What can hang from each mark
kofine: mozef nedes rigodor siduz
siduz: difitid kofine pesu
rigodor: pesu
mozef: pesu
folita: mozef
pesu: siduz
difitid: mozef nedes rigodor
nedes: difitid kofine pesu

Known rows, with every way that one mark hangs from another
siduz[difitid[mozef[pesu] nedes] kofine[rigodor]]: [8 22 -16 6 0 10 -2 31 9 -16 5 -4 2 8 -13 -14 -5 12 9 -6 7 -1 18 -21]
folita[mozef[pesu]]: [10 -17 -4 4 -2 -23 -21 2 -9 3 0 -8 -7 15 -16 -2 14 -5 -5 -2 0 2 -1 -14]
pesu[siduz[kofine]]: [-3 -29 23 5 -3 11 0 -10 -9 2 -14 -7 -18 -9 -9 8 6 -9 0 5 14 8 2 13]
pesu[siduz[difitid[rigodor]]]: [-15 -2 -6 -1 -7 15 -3 7 -1 -5 -7 13 -13 -18 -11 17 0 6 2 7 3 9 11 7]
folita[mozef[pesu[siduz[difitid kofine[nedes rigodor]]]]]: [-9 -10 4 19 -2 19 9 3 22 -18 1 -20 8 12 -1 -8 16 15 3 0 20 16 -1 -5]
mozef[pesu[siduz[difitid[nedes[kofine] rigodor]]]]: [3 26 5 -1 2 19 2 33 5 2 -8 7 -7 -6 -18 3 7 24 -6 -10 7 0 -19 3]
nedes[kofine pesu[siduz[difitid]]]: [10 0 10 8 3 31 17 12 12 4 -18 19 -21 -14 -20 24 27 9 -4 5 0 17 -25 -5]
rigodor[pesu[siduz[difitid kofine[mozef nedes]]]]: [-3 -45 31 10 -6 36 11 -4 24 -10 -26 1 -8 -12 -14 6 13 -6 2 1 -4 24 31 -7]
kofine[rigodor siduz[difitid[mozef nedes[pesu]]]]: [-4 14 -29 -5 -5 12 10 13 20 -21 -5 14 1 -16 -24 11 -6 -3 -1 -1 -3 25 0 -21]
folita[mozef[pesu[siduz[difitid kofine]]]]: [-7 -12 11 12 -4 8 -18 10 -4 -9 -9 -8 -6 2 -3 9 23 5 10 -3 20 15 9 2]
difitid[mozef nedes]: [16 -16 -3 -15 -4 -22 -21 -3 -11 -13 -11 17 -12 -19 -29 -1 -5 -20 -7 -8 -16 1 6 -16]
nedes[difitid kofine pesu]: [20 3 7 9 6 26 22 16 21 11 -19 16 -24 6 -26 22 23 12 -11 -10 -22 3 -27 -12]
nedes[difitid pesu]: [14 -9 -13 6 -1 17 13 4 19 7 -17 9 -20 6 -22 16 12 5 -7 -2 -19 -2 -16 -10]
siduz[pesu]: [14 -11 -16 2 -1 1 -8 9 0 12 -12 -6 -20 6 -16 -9 9 -1 2 13 -11 -15 19 -13]
mozef[pesu[siduz]]: [-1 -32 9 3 -3 1 -9 1 -7 13 -12 -15 -16 2 -19 0 9 -8 -7 12 21 -7 -15 7]
nedes[difitid[rigodor] kofine[mozef siduz] pesu]: [-24 9 20 12 1 28 25 17 27 4 -20 6 -12 -4 -24 36 7 0 -13 -19 -28 30 3 -14]
kofine[rigodor]: [10 -15 -15 5 -3 -1 11 -3 6 -1 6 0 -11 10 -15 -8 -2 -3 -4 13 1 -2 2 -11]
folita[mozef[pesu[siduz[kofine]]]]: [-4 -25 24 10 -3 -1 -18 -2 -11 0 -7 -22 -7 5 -8 -1 17 -9 1 -9 19 9 -1 5]
kofine[mozef nedes[difitid] rigodor[pesu] siduz]: [-10 -48 10 8 -8 26 26 -4 47 -11 -21 -7 -4 5 -25 5 -4 -7 -13 -1 -18 25 17 -12]
nedes[kofine[siduz[difitid]]]: [-5 4 3 1 1 6 3 20 2 -3 -19 19 -17 -9 -17 35 16 9 0 10 6 18 2 -2]
folita[mozef]: [11 -24 1 -3 -5 -27 -20 -12 -10 -7 -4 10 -12 -1 -15 6 12 -12 -4 -3 -11 12 7 -14]
nedes[difitid[mozef] kofine[rigodor] pesu]: [9 5 4 11 4 28 19 19 27 -5 -6 14 -16 0 -28 13 13 -1 -8 -17 -27 17 -11 -22]
folita[mozef[pesu[siduz[difitid[rigodor] kofine[nedes]]]]]: [-19 7 12 11 -3 15 -5 7 12 -8 -2 -20 6 2 -2 3 9 17 2 -15 9 17 14 0]
difitid[mozef[pesu]]: [1 -17 -2 0 -2 -16 -22 11 -12 6 -4 -8 -15 3 -26 0 3 -19 -4 2 0 -4 13 -16]

Rows
[-22 -24 -3 13 -5 -3 9 8 11 0 -4 -24 -3 17 -17 1 -2 -14 -6 16 14 13 13 -16]
kofine[mozef[pesu] rigodor siduz]
[-8 -21 10 26 2 25 31 10 39 -9 -8 -27 -1 30 -10 -10 5 10 -6 -1 -6 0 11 -20]
siduz[kofine[mozef[pesu] nedes[difitid] rigodor]]
[0 -36 13 4 -6 -14 -22 -5 -10 0 -9 -11 -9 1 -16 0 17 -14 -6 -1 12 11 -11 0]
folita[mozef[pesu[siduz]]]
[-3 3 5 -11 -6 9 -8 -3 0 -5 -6 6 -7 -30 -29 1 -12 -18 -12 -22 -16 18 -5 -6]
difitid[mozef nedes[pesu[siduz]] rigodor]
[1 -31 5 6 -4 27 12 -7 18 4 -24 8 -23 -9 -22 20 14 -3 -9 0 -8 5 -28 6]
nedes[difitid pesu[siduz]]
[11 -6 -1 7 -3 33 9 12 26 -12 1 1 -2 -2 -18 -11 -4 4 7 -7 -10 19 38 -20]
siduz[difitid[mozef] kofine[nedes rigodor[pesu]]]
[4 -13 11 5 -1 35 19 22 31 6 -16 6 -16 6 -25 12 5 9 -7 -10 -5 16 -6 4]
nedes[difitid kofine[rigodor[pesu] siduz]]
[-12 -3 20 3 2 20 4 17 15 1 -26 12 -21 -15 -32 40 14 -13 -11 -18 -18 26 -8 -8]
nedes[difitid[mozef] kofine[siduz] pesu]
[25 -29 -6 4 -3 17 18 -5 28 6 1 -6 -6 11 -24 -23 -6 1 -10 3 -9 1 4 -14]
kofine[nedes rigodor[pesu]]
[-17 -17 27 -3 -1 2 -10 14 3 -9 -28 16 -21 -18 -29 39 10 -15 -8 -12 -13 24 6 0]
nedes[difitid[mozef] kofine[siduz]]
[-22 19 -24 1 -2 18 5 18 23 0 -15 -11 -3 -3 -12 10 -3 19 2 10 -7 4 32 -8]
kofine[nedes siduz[difitid[rigodor] pesu]]
[0 -2 -15 1 -2 -5 -22 24 -6 -4 -6 8 -14 0 -22 11 9 -4 5 8 2 1 22 -20]
siduz[difitid[mozef[pesu]]]
[-30 8 22 -4 -1 10 -8 21 4 -5 -19 11 -15 -18 -26 39 -3 -7 -9 -24 -19 25 17 1]
nedes[difitid[mozef rigodor] kofine[siduz]]
[4 6 -4 -6 -3 16 10 -5 7 6 -7 3 -7 -17 -22 -3 -7 0 -13 -13 -9 4 -21 1]
difitid[nedes[pesu[siduz]] rigodor]
[-19 20 0 18 -1 17 2 32 7 0 1 -12 -2 14 -5 7 1 13 9 -1 0 5 45 -19]
siduz[difitid[rigodor] kofine[mozef[pesu]]]
[-34 7 -16 6 -7 13 -3 24 13 -5 -15 -4 -6 -7 -10 18 1 2 9 10 -14 17 58 -19]
kofine[mozef siduz[difitid[rigodor] pesu]]
[-21 -36 12 8 -2 -11 7 -4 15 1 -21 -25 -4 10 -22 9 3 -16 -14 12 5 11 8 -16]
kofine[mozef[pesu] nedes siduz]
[-20 10 6 7 -5 28 2 10 -2 -4 -6 4 -10 -14 -3 15 -1 13 9 0 11 12 22 12]
pesu[siduz[difitid[rigodor] kofine]]
[-4 -22 -2 4 -6 -6 -23 7 -4 -11 -9 2 -9 -3 -11 12 23 0 3 5 14 13 -2 -4]
folita[mozef[pesu[siduz[difitid]]]]
[6 -15 24 -1 1 2 -9 15 2 -6 -20 24 -25 -11 -28 27 14 -8 -7 -14 -24 11 4 -11]
nedes[difitid[mozef] kofine]
[13 -40 2 8 -7 15 9 0 19 1 0 1 -9 8 -22 -17 -1 -15 -3 4 -15 14 27 -24]
kofine[mozef rigodor[pesu]]
[11 11 -12 13 4 27 27 2 25 2 -10 0 -8 5 -10 10 12 21 0 3 -7 5 0 -17]
siduz[difitid kofine[nedes[pesu]]]
[-2 25 -32 4 -2 17 -5 30 8 6 -2 4 -13 1 -9 1 2 21 11 8 -15 -9 39 -15]
siduz[difitid[rigodor] pesu]
[-8 11 -6 1 -3 18 0 13 14 -1 -7 10 -14 -10 -28 18 -5 -5 -7 -22 -33 11 13 -16]
nedes[difitid[mozef rigodor] pesu]
[25 -6 19 -3 4 16 15 -1 7 6 -19 11 -17 -16 -27 4 17 0 -16 -10 -6 8 -46 -2]
difitid[nedes[kofine pesu[siduz]]]
[5 2 -5 9 -4 12 -2 15 10 -23 3 -8 7 6 -3 -16 10 15 7 -8 20 12 -6 -4]
folita[mozef[pesu[siduz[difitid[nedes] kofine[rigodor]]]]]
[-17 33 -5 8 -1 13 -14 36 -7 0 6 -7 -5 3 -11 8 -4 10 11 -11 3 3 45 -12]
siduz[difitid[mozef[pesu] rigodor] kofine]
[-7 -5 4 13 -1 21 -3 17 -2 4 -12 -11 -14 4 -6 8 13 11 9 11 28 -1 4 9]
mozef[pesu[siduz[difitid kofine]]]
[-5 28 -7 9 0 11 3 30 9 -6 0 -7 4 10 -8 -3 -5 18 5 -9 -5 0 31 -21]
siduz[difitid[nedes rigodor] kofine[mozef[pesu]]]
[12 -14 23 6 3 22 14 -1 5 13 -16 8 -22 -11 -24 13 22 -5 -13 -2 -2 14 -32 -1]
nedes[kofine pesu[siduz]]
